Each row was made from one walk, in order. Every step used is in the known rows, and no mark comes twice. Write each row's walk.
In the rows, 128 means zero.
Known rows:
sadefi -> tuzar: [142 160 118 143 161 131 142 153 128 137 123 179 103 180 126 138 133 143
 101  84 103 139 135 130 114  97 158 135 112 121 131  60 127 119 103 166
 128 119]
kurok -> mazi -> vorepup: [170 138 136  75 158 132 139 127 123 135 125 132 120 142 120 132 150 144
 100 145  96 139 124 149 124 104 172 125  80 127 146  91 126 109 134 157
 124 134]
zeva -> vate -> tuzar -> vazo: [132 207  98  78 155 154 135 152 122 150 113 161 107 163 145 141 152 130
 132  87 114 151 144  80 104 114 187 134 123 133 124  44 146 133 106 185
 118 112]
vorepup -> mazi -> kurok: [130 154 159 106 136 137 130 131 117 138 121 128 117 120 110 140 134 150
 105 131 101 134 129 133 112  99 159 109  82 130 119  55  92 117 128 173
 136 127]
kurem -> zeva -> gagut -> laso -> godem: [135 137 133 130 161 146 140 119 127 131 121 180 114 190 114 133 157 117
 116  96 122 137 141  39 122  95 170 112 123 135 143  74 123 118  73 180
 147 108]
godem -> laso -> gagut -> zeva: [144 143 115  81 148 143 155 132 120 130 123 159 117 161  95 136 122 123
 114 105  90 151 124  88  90 105 171  97  90 136 102  68 100 160 115 166
 138 100]
godem -> laso -> kurem -> zeva -> vate: [164 147 132 106 146 153 155 147 113 134 119 160 124 134 124 116 141 114
 102 116  80 156 143 110  98 103 198 121 123 130 117  23 110 155 110 147
 131 104]
sadefi -> tuzar -> gavi -> zeva -> gagut: [121 139 118 137 167 129 132 147 106 143 116 157 119 181 135 124 144 143
 120 110 145 150 140  50  99  99 178 119  83 128 131  53 147 139 105 174
 150 122]
vorepup -> mazi: [143 146 113 103 155 141 139 135 117 132 117 135 119 111 125 143 134 158
 106  97  95 138 136 130 108  94 154 111 109 125 139  63 100 117  73 157
 131 135]
zeva -> gavi: [150 177 133  92 153 123 135 148 114 132 112 182 126 183 116 137 135 125
 104  99  77 144 133  84 105 102 164 132  97 140 131  49 134 119 111 157
 135 107]
vorepup -> mazi -> kurok -> tuzar -> vate: [146 134 154 131 134 137 149 129  97 132 119 143 136 238 121 120 131 181
  99 121 104 133 133 114 123  90 184 108  68 123 145  41  99 114 113 164
 113 122]
vate -> tuzar -> gavi: [141 204 107 103 144 145 130 162 118 152 115 205 115 193 141 125 148 124
 118 125 134 140 143  79 113 107 180 122 108 144 135  80 125 128 112 163
 121 117]
gagut -> laso -> kurem -> zeva: [143 151 122 113 143 146 152 142 126 132 111 185 100 144 119 127 143 135
 107  85  93 142 140  72  98 100 174 111 155 125 107  71  93 153  91 157
 142  89]
vorepup -> mazi -> kurok -> tuzar -> gavi -> zeva: [138 149 144 135 137 141 133 144 104 145 115 163 129 213 100 111 133 172
 109 127 106 141 133  71  87  98 189 124  76 132 116  56 104 126  81 166
 142 120]
kurok -> mazi: [165 129 135 107 147 134 133 126 125 135 123 158 126 156 133 135 140 150
 106 142  87 144 134 129  96  98 155 133  82 119 144  77 126 112 103 170
 134 124]
zeva -> gavi -> tuzar -> vazo: [130 210 117  71 157 141 133 146 118 152 108 169  96 182 122 144 145 128
 129  87  77 137 127  58  98 107 169 135  94 133 127  24 141 143  88 164
 131 102]
vorepup -> mazi -> kurok -> tuzar -> vazo: [130 197 131  77 142 145 140 130 119 153 115 127  98 174 117 139 148 156
 122  86 125 139 131  72 110 104 170 122  94 131 134  48 121 116  91 172
 131 115]
kurem -> zeva: [153 154 141 103 136 144 141 146 126 125 120 169 110 146 133 131 147 110
 106 106  96 150 147 103  97 104 172 111 148 129 110  65  92 142  83 170
 135 102]
laso -> godem: [148 158 139 123 150 145 135 128 129 130 121 182 138 195 120 140 158 124
 108 127 100 140 138  78 128 105 170 127 116 140 144  89 117 125  89 175
 137 112]
godem -> laso -> gagut -> zeva -> vate -> tuzar: [148 173  96  98 150 156 143 149 113 141 122 174 111 182 135 137 121 133
 110 113  78 157 141 115 105 107 202 113 113 127 122  60 133 142 141 179
 116 117]
godem -> laso -> kurem -> zeva -> gagut: [134 149 115 102 161 135 148 137 113 137 116 150 102 128 149 136 148 128
 112 114 127 155 137  50 115 101 178  96 121 122 136  62 130 159 119 159
 148 111]
gagut -> zeva -> gavi: [157 165 132  69 146 128 138 145 110 128 113 172 126 173 108 138 127 118
 104  98  70 149 128  74  91 102 167 121  94 138 117  41 118 130 100 160
 140 100]
godem -> laso: [149 155 122 100 160 137 150 136 120 138 127 164 121 134 112 123 133 138
 105 131  93 142 122 106 111 101 165 105  85 118 120  47 112 127 111 149
 127 124]
godem -> laso -> kurem -> zeva: [155 161 127 100 143 144 154 145 124 131 115 180 107 137 128 130 142 132
 100 121  82 150 129  76 105 105 183 103 146 122 113  68  91 162  99 145
 138  99]
gavi -> zeva -> vate -> tuzar -> kedun: [130 145  83 129 154 158 141 146 109 139 118 174 121 173 147 112 151 171
  96  89  82 154 129  69 119 101 224 127 129 116 114  37 131 123 115 179
 132 129]
zeva -> vate: [152 144 130 115 150 149 144 143 113 136 121 147 139 142 120 117 142 117
 110 102  97 148 151 139  99 102 180 136  92 136 122  22 128 132 118 164
 128 113]
gagut -> laso: [123 135 113 127 159 141 146 130 124 138 118 173 108 150  93 117 135 143
 119  57 116 125 142  97  97  92 146 120 101 125 109  51 116 108  93 172
 136 105]
vazo -> tuzar -> gavi -> zeva: [135 137 136 137 149 135 128 147 114 134 112 189 135 194 102 110 132 154
 119 133  98 138 130  64  73 102 186 131  77 134 101  53 118 140  90 168
 143 104]
vazo -> tuzar -> sadefi: [134 146 135 132 154 148 145 127 134 125 115 179 123 207 116 139 144 135
 107  75 102 128 128 115 120  98 166 125  62 121 121  66 123 143 146 187
 138  98]
tuzar -> kurok -> mazi -> vorepup: [167 133 140  66 148 132 139 129 123 134 127 130 127 151 125 134 149 140
  97 154 103 139 124 142 135 102 180 118  82 129 140  95 122 115 131 159
 124 138]
kurem -> zeva -> gagut: [132 143 125 105 156 135 138 138 115 133 119 142 105 136 152 136 151 113
 116 103 138 154 149  68 108 101 170 101 122 127 133  61 131 145 109 176
 147 113]
zeva -> gagut: [122 145 114 111 165 131 137 134 112 140 119 136 117 136 145 138 149 130
 121 100 144 147 146  80 116 101 160 111  91 128 141  62 149 135 129 176
 144 121]
kurem -> zeva -> vate: [162 142 142 108 141 154 145 148 115 130 122 152 126 142 128 116 145  99
 106 105  89 155 154 128  93 103 190 126 124 135 115  21 110 140  99 164
 129 106]
godem -> laso -> gagut -> zeva -> vate: [156 134 124  93 150 153 155 138 110 133 125 145 131 153 100 121 127 109
 112 105  85 156 138 118  88 103 190 116  83 139 110  21 115 154 122 161
 132 106]
vate -> tuzar: [133 190  96 112 148 146 130 152 122 141 118 186 109 180 152 145 132 151
 112 107  94 145 146 115 117 107 178 121 129 122 129  94 136 124 135 188
 117 121]
zeva -> gagut -> laso -> godem: [130 138 127 133 165 143 139 117 125 135 120 178 120 191 110 134 155 126
 118  96 126 133 140  44 125  95 164 117 109 135 146  76 132 114  83 180
 146 111]
zeva -> gagut -> laso: [112 128 106 126 170 136 144 125 118 142 117 156 101 141 109 121 140 139
 125  56 142 131 145  70 102  90 148 109  92 123 124  48 137 113 105 177
 144 112]
laso -> gagut -> zeva -> vate -> tuzar -> sadefi: [137 171 111 124 148 167 151 143 124 136 118 180 121 242 132 144 144 127
 105  62 104 149 142 121 127 106 191 121  88 126 124  75 127 153 157 203
 127 107]
laso -> kurem -> zeva: [150 161 127 106 138 144 149 147 125 130 112 179 109 143 133 134 147 130
 103 106  90 149 139  82 102 106 179 113 155 128 113  78  94 163  99 156
 140  92]
gagut -> zeva: [146 138 121  77 138 145 144 137 117 128 121 146 127 130 111 133 131 126
 112  99  96 146 136 103  85 104 163 108  99 128 102  55  95 144  95 173
 139 101]
mazi -> kurok -> tuzar: [140 170 151 117 127 140 142 126 112 148 123 139 108 212 109 127 132 164
 100 109 108 134 137 115 121  97 173 118  75 127 135  68 115 109 137 172
 133 115]
gagut -> zeva -> vate: [158 131 128  90 143 154 148 141 109 132 123 135 138 132 112 118 134 110
 110 101  89 152 147 128  85 103 183 125  89 134 109  14 112 142 108 167
 132 106]
sadefi -> tuzar -> kedun: [131 140  93 140 161 141 149 144 122 136 122 176 107 164 136 117 156 162
  89  69 101 143 118  78 129  94 193 129 126 115 124  36 121 115  95 162
 138 128]
laso -> gagut: [126 162 117 126 155 136 146 137 128 135 117 179 116 200 107 143 136 128
 120  90 109 144 140 105 111 107 164 122 103 150 121  99 127 154 140 175
 135 102]

Which walk is each row?
[145 146 140 125 150 133 142 145  97 131 112 186 135 246 126 126 128 153
 105 123  55 132 129  99 111  92 182 120  68 125 139  17 119 141 110 154
 113 110]	zeva -> gavi -> tuzar -> vate
[144 181 100 113 149 154 134 155 114 143 119 176 116 176 150 135 132 139
 110 108  87 151 153 130 113 107 194 128 122 126 131  62 143 126 140 183
 114 122]	zeva -> vate -> tuzar
[131 181 111 129 149 160 145 144 129 137 117 187 119 232 143 146 151 141
 103  67 110 141 141 121 137 105 175 123  95 117 128  90 126 139 149 203
 127 114]	vate -> tuzar -> sadefi
[145 168 131 107 148 132 131 145 123 140 114 197 118 167 115 118 142 119
 122 134 126 127 130  74  96 100 171 125  77 147 128  56 121 132 109 148
 133 101]	vazo -> tuzar -> gavi
[170 145 142  62 149 129 135 131 118 137 124 140 118 174 122 138 142 139
  94 156  75 137 119 133 133  98 184 121  73 129 147  81 129 118 133 152
 124 136]	zeva -> gavi -> tuzar -> kurok -> mazi -> vorepup
[144 138 157 134 133 136 149 131  99 132 119 153 139 252 120 116 134 174
 101 122 106 134 135 110 122  93 186 112  66 125 139  42 105 118 126 168
 114 115]	mazi -> kurok -> tuzar -> vate
[152 188 125 108 137 141 142 147 112 154 118 180 117 215 119 112 149 133
 111 111 143 134 141  74 113  98 175 124  84 146 147  67 117 119  93 147
 130 113]	kurok -> tuzar -> gavi
[143 165 146 114 130 141 142 123 110 147 122 126 104 194 110 132 128 175
  97 106 103 134 134 120 122  92 171 112  78 124 144  66 106 103 118 166
 132 125]	vorepup -> mazi -> kurok -> tuzar
[138 162 133  77 127 138 136 146 112 139 119 169 125 200 126 142 124 124
 102 125  66 138 131  84 119  93 181 109  86 132 114  46 113 154 105 164
 133 113]	gagut -> zeva -> gavi -> tuzar -> kurok
[124 146  95 122 153 152 142 135 113 142 118 171 107 162 134 116 153 163
  97  86  67 135 119  71 123  94 196 122 104 115 121  24 119 135 104 160
 139 122]	gavi -> tuzar -> kedun
[141 184 128 106 152 136 130 146 109 145 112 187 102 205 118 140 123 135
 106 108  35 131 129  99 105  96 167 130  77 127 135  33 134 142 114 152
 132 107]	zeva -> gavi -> tuzar
[129 198 101  87 156 154 133 153 119 149 112 163 111 174 139 138 148 141
 132  90 106 153 143  71  95 115 193 136 121 130 116  42 145 135  99 189
 122 112]	gavi -> zeva -> vate -> tuzar -> vazo
[139 143 116  88 143 144 149 135 121 128 120 157 119 167 100 141 127 121
 117  90  98 149 134  94  89 106 167 107  99 142 102  77 102 162 115 177
 141  94]	laso -> gagut -> zeva
[151 192 109  93 141 153 134 162 111 150 117 193 120 183 137 119 144 113
 117 126 125 146 145  84 102 106 193 123 103 146 130  54 122 134 110 162
 121 114]	gagut -> zeva -> vate -> tuzar -> gavi
[148 171  99  97 144 157 136 152 112 140 120 167 117 169 144 136 126 135
 110 107  82 154 149 123 102 106 197 120 119 125 121  56 131 134 132 186
 117 116]	gagut -> zeva -> vate -> tuzar
[117 127 119 131 166 131 133 136 106 137 116 139 126 160 134 129 141 152
 121 106 129 152 144  64  98 101 172 115  86 122 123  58 147 141 115 185
 152 120]	gavi -> zeva -> gagut
[150 142 151 133 139 150 139 147 101 145 119 153 141 198 103 100 137 136
 109 125 100 149 145 104  87 101 203 138  69 139 114  14 121 131 112 165
 135 113]	mazi -> kurok -> tuzar -> gavi -> zeva -> vate
[163 125 137 110 138 130 135 135 128 135 128 162 124 185 143 140 134 149
  96 147  95 145 131 126 114  92 166 129  88 117 142  79 124 114  97 169
 130 134]	sadefi -> tuzar -> kurok -> mazi
[131 193 111  98 163 138 141 151 131 146 115 163  97 166 128 143 152 133
 125  70 126 143 131  79 105 107 162 138 118 129 125  43 135 128  80 173
 128 111]	sadefi -> tuzar -> vazo
[130 166 129 133 149 160 146 136 124 141 117 179 116 230 123 140 147 134
 104  69  83 129 133 126 129  98 165 126  62 116 128  55 118 155 135 186
 135 106]	gavi -> tuzar -> sadefi
[151 168 127  76 149 127 142 144 113 128 112 180 121 198 100 144 124 115
 108  93  71 152 127  68  92 103 171 119  94 147 118  57 123 142 114 163
 142  95]	laso -> gagut -> zeva -> gavi
[162 180 135  85 149 127 146 151 115 130 109 195 112 177 120 136 135 121
  96 114  60 153 123  56 104 103 182 117 128 134 126  51 115 143 103 140
 139  97]	godem -> laso -> kurem -> zeva -> gavi
[162 115 144  96 136 129 130 122 129 129 125 160 129 168 136 139 130 149
 104 164  84 139 128 114 105  92 169 123  73 120 137  79 126 119 110 169
 133 123]	vazo -> tuzar -> kurok -> mazi
[116 148  93 125 167 136 154 131 118 147 106 171 108 138 112 130 141 166
 118  70 121 132 134  54 113  95 160 117 106 124 127  72 135 149 129 154
 148  99]	zeva -> gagut -> laso -> kurem
[155 168 127  72 153 127 146 142 112 129 115 181 118 194  96 141 120 116
 106 103  66 153 119  64  93 103 174 113  88 144 118  50 121 141 114 155
 139  99]	godem -> laso -> gagut -> zeva -> gavi
[145 176  99 116 147 158 141 154 117 141 115 188 102 175 145 131 131 139
 108  96  82 151 151 105 106 103 201 121 145 123 124  62 131 136 128 177
 119 110]	gagut -> laso -> kurem -> zeva -> vate -> tuzar
[120 126 115 122 164 139 145 128 120 137 118 159  92 140 114 121 142 127
 122  59 137 136 147  63  98  90 155 103 114 122 118  47 125 120  91 176
 146 106]	kurem -> zeva -> gagut -> laso
[143 174 120 127 145 167 147 148 125 134 118 183 119 229 145 139 151 125
 101  69 102 149 147 126 130 105 192 124 105 119 126  67 122 144 143 201
 125 111]	kurem -> zeva -> vate -> tuzar -> sadefi
[150 184 102 111 144 157 139 158 116 140 116 183 108 173 155 137 134 137
 106 111  80 156 151 113 110 108 205 123 147 125 127  68 131 143 134 176
 118 112]	laso -> kurem -> zeva -> vate -> tuzar
[150 135 136 134 141 138 154 135 100 130 118 160 141 252 127 116 135 175
 102 107 106 136 140 108 120  91 183 115  79 123 146  47 113 119 105 163
 112 115]	kurok -> tuzar -> vate
[167 128 142  67 150 129 137 124 126 130 126 134 123 149 121 135 143 143
  98 160  93 135 120 138 130  99 182 117  75 128 140  92 126 115 138 157
 124 133]	vazo -> tuzar -> kurok -> mazi -> vorepup
[114 126 110 141 166 137 143 128 109 148 115 161 102 187  99 108 136 156
 124  63 143 132 143  42  94  87 164 112  82 124 123  46 137 113  88 174
 149 112]	kurok -> tuzar -> gavi -> zeva -> gagut -> laso
[153 183 101 107 147 157 142 155 115 141 119 185 106 170 151 133 131 137
 104 122  73 157 144 109 112 107 208 116 141 121 127  61 129 142 134 169
 116 117]	godem -> laso -> kurem -> zeva -> vate -> tuzar
[133 203 116  60 154 144 134 145 116 150 109 164  97 177 118 145 141 125
 129  87  74 140 125  52  91 107 171 129  92 132 121  19 133 148  83 165
 133  99]	gagut -> zeva -> gavi -> tuzar -> vazo
[132 136 137  96 133 131 135 135 128 126 121 165 133 163 128 139 128 134
 109 132 103 132 133  96 118  94 177 110  91 132 108  69 118 141 121 171
 132 111]	vazo -> tuzar -> kurok
[135 159  80 117 150 159 148 147 114 139 116 180 110 159 155 117 157 161
  92  87  82 154 129  64 127 101 227 121 151 118 120  43 124 135 120 167
 132 121]	laso -> kurem -> zeva -> vate -> tuzar -> kedun
[146 177 123  90 153 138 139 141 108 143 115 186  97 210 103 141 112 129
 106 115  24 138 117  82  97  96 175 114  69 128 127  29 126 157 116 149
 134 102]	godem -> laso -> gagut -> zeva -> gavi -> tuzar
[129 200 135  80 140 144 141 132 121 154 116 137 100 187 115 135 152 148
 125  88 129 139 133  69 110 107 172 126  91 133 127  49 127 120 104 178
 132 107]	mazi -> kurok -> tuzar -> vazo
[135 162 115 117 163 136 154 134 127 137 123 182 112 190 100 137 129 130
 115 111  99 146 125  97 114 105 171 108  91 141 121  86 124 152 139 159
 131 110]	godem -> laso -> gagut
[112 117 113 139 172 133 138 127 114 141 114 171 103 164  98 112 132 149
 129  74 134 129 137  42  85  88 163 113  78 125 114  40 138 119  96 174
 150 107]	vazo -> tuzar -> gavi -> zeva -> gagut -> laso
[132 155  79 119 154 157 143 145 113 140 119 172 117 161 153 115 155 160
  96  85  89 151 131  78 128 100 218 125 132 119 122  37 132 120 121 174
 128 129]	zeva -> vate -> tuzar -> kedun
[143 179 125 108 150 140 138 145 112 144 108 200  87 203 113 136 123 135
 104  96  28 131 127  73  99  93 174 122 103 124 128  31 123 151 102 147
 137  95]	gagut -> laso -> kurem -> zeva -> gavi -> tuzar
[131 204  95  71 154 156 139 150 122 148 113 162 103 175 135 146 145 125
 134  82 111 155 141  71  98 115 191 127 122 138 118  50 142 146 110 188
 122 106]	laso -> gagut -> zeva -> vate -> tuzar -> vazo
[111 123 111 139 169 136 140 132 112 144 115 166 107 165 101 110 139 147
 128  67 143 133 143  46  89  90 160 113  85 126 115  43 135 118  89 176
 150 111]	tuzar -> gavi -> zeva -> gagut -> laso
[137 143 132 133 157 147 140 121 130 133 121 190 125 196 100 131 153 129
 114  94 107 130 138  62 121  96 163 124 114 136 137  78 116 111  76 177
 140 107]	gagut -> laso -> godem
[163 137 142  91 134 132 129 131 119 140 123 166 124 197 138 142 129 145
  99 159  62 141 128 110 110  91 169 127  72 120 144  66 128 125 101 163
 133 128]	zeva -> gavi -> tuzar -> kurok -> mazi
[146 175 126  89 147 140 133 143 106 142 113 179 103 196 112 140 117 131
 106 108  29 135 125  91  94  96 170 122  76 126 127  26 124 149 107 154
 135 102]	gagut -> zeva -> gavi -> tuzar
[109 114 110 141 171 136 141 127 114 140 115 157 107 157 102 117 135 154
 125  60 130 134 143  58  90  90 158 113  88 119 112  44 136 117  94 182
 150 111]	gavi -> zeva -> gagut -> laso
[124 214  96  76 154 149 132 151 127 150 112 169 101 165 146 148 152 140
 133  86 119 147 140  69 107 115 176 128 128 130 122  67 142 131 102 188
 121 111]	vate -> tuzar -> vazo
[135 208 123  68 153 144 133 148 119 149 109 173  91 181 126 145 147 119
 127  90  74 140 129  51  94 107 174 129 109 133 124  23 132 148  78 164
 132  99]	kurem -> zeva -> gavi -> tuzar -> vazo
[133 162 120 135 146 143 127 159 110 143 112 195 132 211 121 116 136 157
 117 127 104 147 140  68  85 107 193 130  99 132 107  69 120 137  93 178
 135 115]	vate -> tuzar -> gavi -> zeva
[158 181 136  88 145 127 142 152 116 129 106 195 114 181 124 139 138 121
  98 104  65 151 130  59 102 103 179 124 134 138 126  57 117 143 103 147
 141  93]	laso -> kurem -> zeva -> gavi
[113 140  95 136 167 136 153 132 114 146 104 172 113 149 107 126 137 177
 118  73 113 135 132  47 104  96 167 119 104 121 119  70 134 152 123 159
 152  98]	gavi -> zeva -> gagut -> laso -> kurem
